What can hang from each mark:
A: J
C: G P R S U
F: G J
S: C G
N: K
U: R
G: C F J S
E: G
R: P U
J: A G
K: G J N
P: R

Each row was made from one small tree. Brackets hold a mark, then the marks that hang from it, in alphabetical order. Every link used is in the known rows. Write each row's tree.
(in the rows, 128 means zero)
Known rows:
{G {F J} {S C}}: [145 129 172  86  97 143 108 151 132 115 148 139 146 149 123 137 167  97
 100  75  97 140 146 147 155 152 109 132 157 129 140 154 108 122 145 144]
{C G P}: [147 111  95 131 108  91 121 140 132 156 125 133 145 132 144 126 116 163
 131  96 115 126 128 125 126 145 127 133 146 123 135 168 131  97  89 133]
{N {K G}}: [154 130 130 125  62 134 124 121 148 142 122 125 150 133 131 123 150 152
  84 148 124 111 131 130 122  83 118 121 136 147 113 131 144 131 101 139]
{C G R}: [145 126  71 138 148 112 138 141 133 154 107 137 152 127 144 137 103 186
 127  86 105 123 114 113 128 162 133 143 142 144 133 170 133 102 125 138]
{F {G {C P R U}}}: [111 118  95 135 101  91 128 142  60 149 115 145 176 125 125 146 132 198
 119  30  96 126 133 126 163 161 133 122 149 146 162 161 116 149  78 137]
{R P U}: [ 94 100 145  92 143 149 104 158  90 120 150 100 123 103 155 124 109 146
 127 122 118 135 159 125 132 118 136 123 109 131 115 152 142 146  72 127]
{C {S {G J}} {U {R P}}}: [102 122 150 109 132 132 123 142  97 139 159 103 134 123 179 171 175 188
  65  95 128 133 146 130 130 135 106 121 145 167 117 113 133 140  76 127]
{F {G {S C}} J}: [188 132 135 116  87 137 127 174 125 108 144 137 134 155 107 122 156 167
 102 114  83 125 156 152 147 143 105 112 160 126 154 143 111 128 142 153]
{F {G C S} {J A}}: [169 109 148 126  70 141 112 186 114 100 161 150 135 156 108 104 160 189
  98  90  69 119 160 151 162 133  92 120 140 127 154 182 123 139 127 140]
{F G J}: [181 137 119 117 107 138 147 166  93 111 114 132 132 137 113 124 157 186
  94 110 106 109 140 134 127 114 105 117 136 108 145 138 115 106 131 137]
{G {S {C P}}}: [124 104 144 137  95  95 100 132 154 132 159 138 148 149 127 118 128 110
 144 106 106 145 155 144 149 161 128 117 151 133 142 149 120 141 108 146]
{E G}: [161 146 117 114 124 131 132 168 128 146 118 141 134 136 145 145 128 152
 142 126 134 126 141 126 134 126 118 137 129 151 121 133 131 114 127 126]
{S {C R} {G F J}}: [162 140 150 106 142 108 108 139  82 130 140 135 167 105 126 173 160 151
  48  65 121 155 142 118 159 181 123 121 145 143 136 148 127 138 117 157]
{A {J {G C F}}}: [114 134 139  89  99 133 109 153  78 115 132 135 147  99 133 135 155 138
  88  75 109 130 123 139 136 171 119 151 155 139 139 153 126 141 103 109]
{A J}: [102 130 115 129 122 135 116 125 115 118 130 129 129 127 135 132 153 123
 116 122 128 129 115 121 130 154 105 139 131 128 131 144 126 134 126 111]
{A {J {G C F S}}}: [105 141 161 106  91 141  92 154 120 113 135 129 156 125 131 133 159 141
 114  73  86 129 143 152 146 191 120 148 160 152 142 157 116 126 112 112]
{N {K J}}: [119 122 143 128  85 137 118 108 131 151 139 130 134 149 124 103 156 148
  85 136 123 115 110 116 144  74 112 117 125 142 108 143 160 152 115 129]
{K G N}: [172 115 114 162  71 122 103 124 137 127 119 111 138 115 147 141 134 166
  90 138 136  92 134 145 131 130 125 123 141 135 136 104 150 149  90 137]
{F {J A {G S}}}: [149 100 130 140  91 128 139 188 143 102 156 117 143 148 129  85 140 173
 126 134  81 114 176 146 125 136 103 111 135 132 129 166 125  90 143 139]
{K {G C} {J A} N}: [166  74 127 153  39 115  82 136  99 117 172 130 138 121 148 109 142 179
  47 125 119  80 121 136 163 125 103 124 138 147 130 153 193 222  69 138]
{N {K {G F}}}: [151 142 155  96  56 142 111 119 138 146 126 124 160 126 130 137 163 134
  78 101 124 113 133 133 123  94 126 124 136 143 115 146 143 110  97 134]
{P R}: [ 91 133 119 148 154 135 125 129 126 133 130 124 130 129 135 135 111 160
 102 120 138 118 126 122 119 116 129 136 115 127 120 117 123 137 131 101]
{C {G F J} R S U}: [103 167 109  93 119 126 129 121 121 184 132 111 149 141 164 175 152 145
  75   6 108 125 111 119 169 189 120 138 164 177 142 177 112  70 113 122]
{C {G F S} {P R}}: [ 98 132 134 143 124 111  89 139 163 164 133 123 166 148 148 145 118 179
 125  39 100 119 148 141 130 166 137 145 133 131 132 178 115  69  98 107]
{N {K {G F {S C}}}}: [158 136 174  94  39 138  90 125 170 143 152 130 166 142 124 135 162 113
  87 105 101 127 150 150 145 121 126 121 158 161 121 152 141 134 106 150]
{A {J {G {C P}}}}: [106 103 110 124  87  98 112 155  82 119 134 139 155 112 138 118 143 158
 100  98 108 129 133 133 134 165 111 141 158 132 142 152 120 151  77 115]
{U R}: [102 109 117 142 156 132 130 130 125 125 134 129 134 140 150 135 128 162
 112 102 127 135 123 132  99 113 124 140 129 136 113 119 133 143 134 128]
{C P}: [117 108 125 138 114  97 120 128 123 135 131 132 144 132 135 122 129 132
 133 104 129 130 138 129 126 132 128 122 128 115 134 145 122 118  98 131]
{A {J {G F {S C}}}}: [122 135 143 104  94 130 101 154 128 115 155 120 152 123 131 127 150 119
 120  99  96 136 152 149 133 197 123 131 164 149 138 156 127 120 125 123]
{C {G S} {R P} U}: [108 117  96 126 132 124 123 153 137 158 114 115 163 120 154 150 117 189
 164  74  80 123 137 123 148 182 135 133 146 179 137 179 127 106  81 131]
{K {G {J A} {S C}} N}: [175  87 143 166  42 113  71 142 153 118 189 106 128 128 135 127 154 140
  44 129 113 120 163 159 175 160  96 104 148 165 140 145 149 178  89 148]
{R U}: [ 94 119 140 115 143 144 109 138 108 128 140 102 127 132 150 124 108 137
 129 120 116 134 154 129 141 128 134 127 121 129 117 139 140 135 121 135]
{F {G {C U} S} {J A}}: [137 115 141 120  60 142 119 176  94 113 156 136 143 156 116 118 167 181
 111  79  66 119 159 148 180 141  92 117 149 147 155 175 122 144 123 136]
{K {G C} J N}: [167 106 135 148  53 121  87 123 103 122 132 125 144 120 147 131 149 177
  43 125 121  80 109 140 161 129 111 136 155 151 136 118 173 219  71 139]

Write each row's tree:
[136 127 118 118 124  95 115 171  91 154 115 159 165 131 144 159 147 172
  69  33 118 149 132 118 177 153 102 147 144 171 143 165  97 143  80 131]  {E {G {C P R} J}}
[120  92  93 135 125  81 126 132 107 141 142 153 166 126 133 125 111 138
 120  73 122 146 130 116 138 159 133 123 142 131 143 163 125 150 103 148]  {S {C P R}}
[152 134 162 101  50 136 104 128 117 137 131 131 140 129 122 139 179 141
   4 116 113 132 119 135 167  90  94 132 156 171 121 130 120 176  78 137]  {N {K {G C J}}}
[158 153 158  71 105 139 107 167  98 147 125 161 146 122 141 164 145 134
 113  59 126 135 131 134 158 134 124 157 143 155 130 154 127 138 108 122]  {E {G C F}}
[121 127 125 124  93 117 131 153 130 135 145 107 149 132 132 124 123 133
 150 138  89 132 164 150 150 170 138 111 170 174 133 118 128 141 128 141]  {J {G {S {C U}}}}
[157  93 106 121  97 122 155 186  99 105 153 123 136 125 132  88 134 173
 103 136 102 115 157 131 114 116 102 112 131 121 124 161 135 106 134 134]  {F {J A G}}
[154 122 164 136  84 130  93 169 121 111 176 131 120 143 100 119 162 172
  72  87  82 137 159 154 180 150 101 112 133 153 151 174 119 146 107 130]  {F {G C {J A} S}}
[111 102 159  86  74 136 108 154 107 125 180 129 150 149 132 127 169  93
 114  64  89 141 157 139 170 156 100 115 150 147 137 184 129 133 140 139]  {G {F {J A}} {S {C U}}}
[161 112 151 140 118 112 110 152 107 115 166 118 133 118 126 130 159 163
  73 141 125 137 158 125 148 145 100 105 115 130 124 151 147 130 114 140]  {S {G {J A}}}
[126 113  97 127 128  88 109 146 109 158 155 128 137 127 139 144 119 166
  30  81 125 143 123 122 148 145 107 136 152 144 130 157 114 146  83 115]  {S {C {G J} {P R}}}
[ 67  85 135 122 122 127 112 138  70 130 173 126 129 133 149 142 163 145
  46  58 111 160 121 129 164 122  92 139 139 177 119 149 132 199 106 119]  {G {C {U R}} {J A}}
[103  99  97  95 132 117 135 141  72 141 142 133 150  93 141 148 120 136
 123  87 119 143 125 110 147 152 134 120 144 166 135 151 133 181  81 134]  {S {C {R P} U}}
[155 107 131 126  88 117 119 151 114 109 165 106 131 125 132 123 154 136
  54 129 123 118 148 126 136 135  97 115 120 150 121 157 140 134  97 135]  {K {G {J A}}}
[113 121 111 112 131 132 135 136 136 141 147 137 133 119 155 131 116 159
 128  83 126 114 123 116 120 143 136 125 131 143 137 160 123 114  93 124]  {C {R P} S}
[ 83 119  93 125  88  89 145 140 102 163 137 136 171 136 163 130 116 176
 125  48 100 115 138 129 153 172 139 129 175 164 149 151 114 129  87 131]  {J {G {C P R S U}}}
[127 112 169 112  94 145 108 157 139 110 162 129 146 155 128 114 167 122
 120  68  93 126 159 142 145 142 102 123 122 121 133 189 122  87 145 132]  {G {F {J A}} S}
[153 151 141  91 125 128 109 140 116 150 128 116 129 119 133 158 155 133
  61  61 117 140 119 132 148 155 115 140 143 146 130 165 117  86 107 123]  {C {G F J}}
[165  87 125 123  79 121 135 191 131 101 180 129 140 143 124  84 134 152
 110 139  80 129 174 147 136 144 103 107 153 139 132 169 133 131 142 149]  {F {J A {G {S C}}}}
[112 129 120 108  98 122 139 151  80 134 121 122 145 111 135 132 126 153
 119 118 104 126 137 140 153 141 134 132 164 165 134 116 127 162 104 126]  {J {G {C U}}}
[158 123 176 114 115 118 100 150  96 118 167 117 144 110 127 145 173 148
  67  96 125 141 161 128 150 152 109 108 112 123 123 168 145 106 109 136]  {S {G F {J A}}}
[168 137 123  81 112 138 130 156 109 140 112 135 143 133 140 142 154 150
  87  64 103 120 120 128 131 139 108 147 151 119 135 173 120  78 126 133]  {C {G {F J}}}
[113 153 141 104 104 134 106 131 148 163 122 108 155 145 144 158 142 135
 156  62  89 126 140 144 157 181 136 138 155 163 133 164 126  80 120 126]  {C {G F S} U}
[146  69 116 116  69  94 133 190  74 109 161 148 152 124 135  85 139 174
  83  92  93 125 157 134 138 121  99 122 148 118 140 180 125 141  90 136]  {F {J A {G {C P}}}}
[118 121 142  95  45 126 115 139 105 134 186 116 128 142 156 139 165 120
  42  93 113 113 133 132 179 150  92 124 159 184 135 155 135 168  86 127]  {K {G {C S U} {J A}}}
[102 112 135 121 129 146 120 189 105 109 120 116 171 146 153 115 116 204
 102  71  53 126 175 140 161 163 120 140 155 155 137 158 109 135 131 155]  {F {J {G {C {R U}} S}}}
[155 134 130  88  77 138 148 169 114 121 140 143 128 143 146 112 143 160
  75 110  99 108 134 142 140 126 108 138 179 137 141 129 107 128 128 131]  {F {J {G {C S}}}}
[ 92 118  99 122 131 105 108 142 129 174 153 103 146 156 182 139 110 181
  73  32  99 131 146 116 163 176 119 131 150 151 137 196 118  80  86 141]  {C {G J} P {R U} S}
[127 110 163  81  88 118 109 147  76 123 128 157 159 131 131 136 171 121
  73  28 109 137 127 137 155 130 106 145 152 110 148 167 101 133  92 131]  {G {C P} {F J}}
